(in the rows, 128 means zero)
Known rows, with every way that one mark hangs from another:
{bizile {lapele gilotev} rofe}: [153 130 114 116 154 123  69 133  94  92 147 104 161 129 143 102  91 103
 111]
{lapele gilotev {pabide vabik} zabol}: [123 189 105 135  93 117 128 127 127 126 138 138 177  90 168 119 171 101
 137]
{fibele {bizile {lapele gilotev {pabide vabik} zabol}}}: [122 157 121 154  84 139 122 135 138 146 117 112 177 126 140 122 155  99
 122]
{rofe {bizile fibele {lapele pabide}}}: [138 117 127 145 126 123 123 134 101  84 142  57 175 107 118  65  66  92
  94]
{pefi {susa {lapele bizile gilotev pabide}}}: [136 150  99 161  86  92  79 123 112  75 117 118 116 116 144  59 132  63
 143]
{susa {lapele {bizile fibele rofe} gilotev {pabide {vabik geto}}}}: [122 181  84 152 118 100 117 112 104 166 137 123 138 145 121 105  89  72
  77]
{pefi {susa {lapele {bizile fibele} gilotev {pabide vabik} zabol}}}: [105 186 121 144  77  97 118 114 114 151  98 130 135 101 150  99 133  74
 111]
{susa lapele}: [154 173  95  84 141 127  78 155 110  63 179 113 125 119 111   4  93  93
 138]
{lapele bizile}: [156 155  82 125 146 110  89 135 118  90 165 122 124 129 120  70 128  84
 150]
{susa {lapele {bizile fibele} gilotev}}: [118 178 105 122 112 106  80 108 122 113 148 114 120 123 111  59  98  78
  97]
{pabide vabik}: [152 180  91 102 147 125 114 146 111 113 165 121 156 123 124  56 104  97
 149]
{bizile fibele lapele}: [147 155 135  94 155 139  89 134  98 115 170  89 151 119 120  55  75  96
 105]
{pefi {susa {lapele {bizile rofe}}}}: [171 136  80 114 163  96  63 152  84  80 134 116  98 140 125  46  71  77
 143]
{rofe {bizile fibele {lapele gilotev pabide}}}: [118 119 135 163 100 117 118 117 105  89 128  64 182 104 133  91  87  90
  82]
{bizile fibele {lapele gilotev zabol} rofe}: [134 152 138  95 153 128  82 128  91 138 146 110 157 107 159 129 101 113
  84]
{bizile fibele {lapele gilotev pabide} rofe}: [144 139 121 139 139 118  90 107  99 130 137  84 177 110 151 120  76  93
  88]
{susa {lapele {bizile rofe} gilotev {pabide vabik} zabol}}: [120 173  81 145 102  97 115 117 127 124 110 138 160 113 138 129 132  92
 110]
{vabik pabide}: [172 182  90 124 149 119  75 140 121 102 170  98 139 141 136  54 118  94
 160]
{pefi {susa {lapele {bizile fibele} gilotev zabol}}}: [118 174 127 111 106 102  75 130 100 119 127 132  98 108 151  73 133  81
 114]
{susa {lapele pabide zabol}}: [144 181 100  99 112 124 100 152 121  71 168 121 138  90 141  42 141  98
 139]
{fedon gilotev}: [182 156 100  99 171 124  75 131 111  95 165 111 130 104 147  39  96  82
 138]

Rows:
[120 164 131 128 124 123 122 112 104 169 119 108 195 101 158 156 101 107
  82] : {bizile fibele {lapele gilotev {pabide vabik} zabol} rofe}
[152 127 105 148 122 130  88 139 120 125 124 102 158 126 158 136 136 105
 120] : {fibele {bizile {lapele gilotev pabide zabol} rofe}}
[138 176 105 104 145 114  99 129 115 134 165 127 120 107 138  99 141  92
 123] : {lapele {bizile fibele} zabol}
[122 169 134 127 127 128 126 132  85 180 143 123 173 124 162 149 121 102
  72] : {bizile fibele {lapele gilotev {pabide {vabik geto}} zabol} rofe}
[139 143 104 153 114 130 114 135 124 155 109 109 181 132 146 147 126 105
 114] : {fibele {bizile {lapele gilotev {pabide vabik} zabol} rofe}}
[150 137  96 166 124 132 112 144 104 160 135 106 162 172 130 116 107  89
 107] : {fibele {bizile {lapele gilotev {pabide {vabik geto}}} rofe}}
[125 151 137 131  97 129  97 131 118  91 143 117 172  95 165 114 168 100
 119] : {bizile {lapele gilotev pabide zabol}}
[135 168 121 120  87 110  83 148 104  75 132 129 125  88 178  58 157  88
 145] : {pefi {susa {lapele gilotev pabide zabol}}}
[138 147 107 151 117 137 117 154 106 168 133 124 158 155 149 141 145 102
 105] : {fibele {bizile {lapele gilotev {pabide {vabik geto}} zabol} rofe}}
[117 121 141 134 122 124 101 129  96  89 139  72 167 117 124  75  78  99
  80] : {rofe {bizile fibele {lapele gilotev}}}
[ 95 148 148 151  89 128 152 142  93 139 134 103 180 120 144 120 133 100
  65] : {rofe {bizile fibele {lapele gilotev {pabide {vabik geto}} zabol}}}
[103 132 134 158  81 121 144 138 115  91 109  99 203 101 143 120 140 106
 100] : {rofe {bizile {lapele gilotev {pabide vabik} zabol}}}
[153 148 128  78 179 134  88 144  85 132 160 102 150 111 145 105  82 114
  96] : {bizile fibele {lapele zabol} rofe}
[161 118  93 163 129 125  82 130 119 117 126  85 160 141 139 112  99  92
 122] : {fibele {bizile {lapele gilotev pabide} rofe}}
[151 129 110 120 144 135  73 152 110 124 137 111 143 139 149 123 127 113
 117] : {fibele {bizile {lapele gilotev zabol} rofe}}
[145 105 115 152 121 123 117 149 104  48 142  69 176 113 121  61  93  94
 118] : {rofe {bizile {lapele pabide}}}
[134 164  97 121 150 100  86 113 107 149 141 131 130 110 159 150 130 100
 104] : {lapele {bizile fibele rofe} gilotev zabol}
[118 179 112 121 121 109  93 112 121 138 150 135 126 104 153 124 158  93
 112] : {lapele {bizile fibele} gilotev zabol}
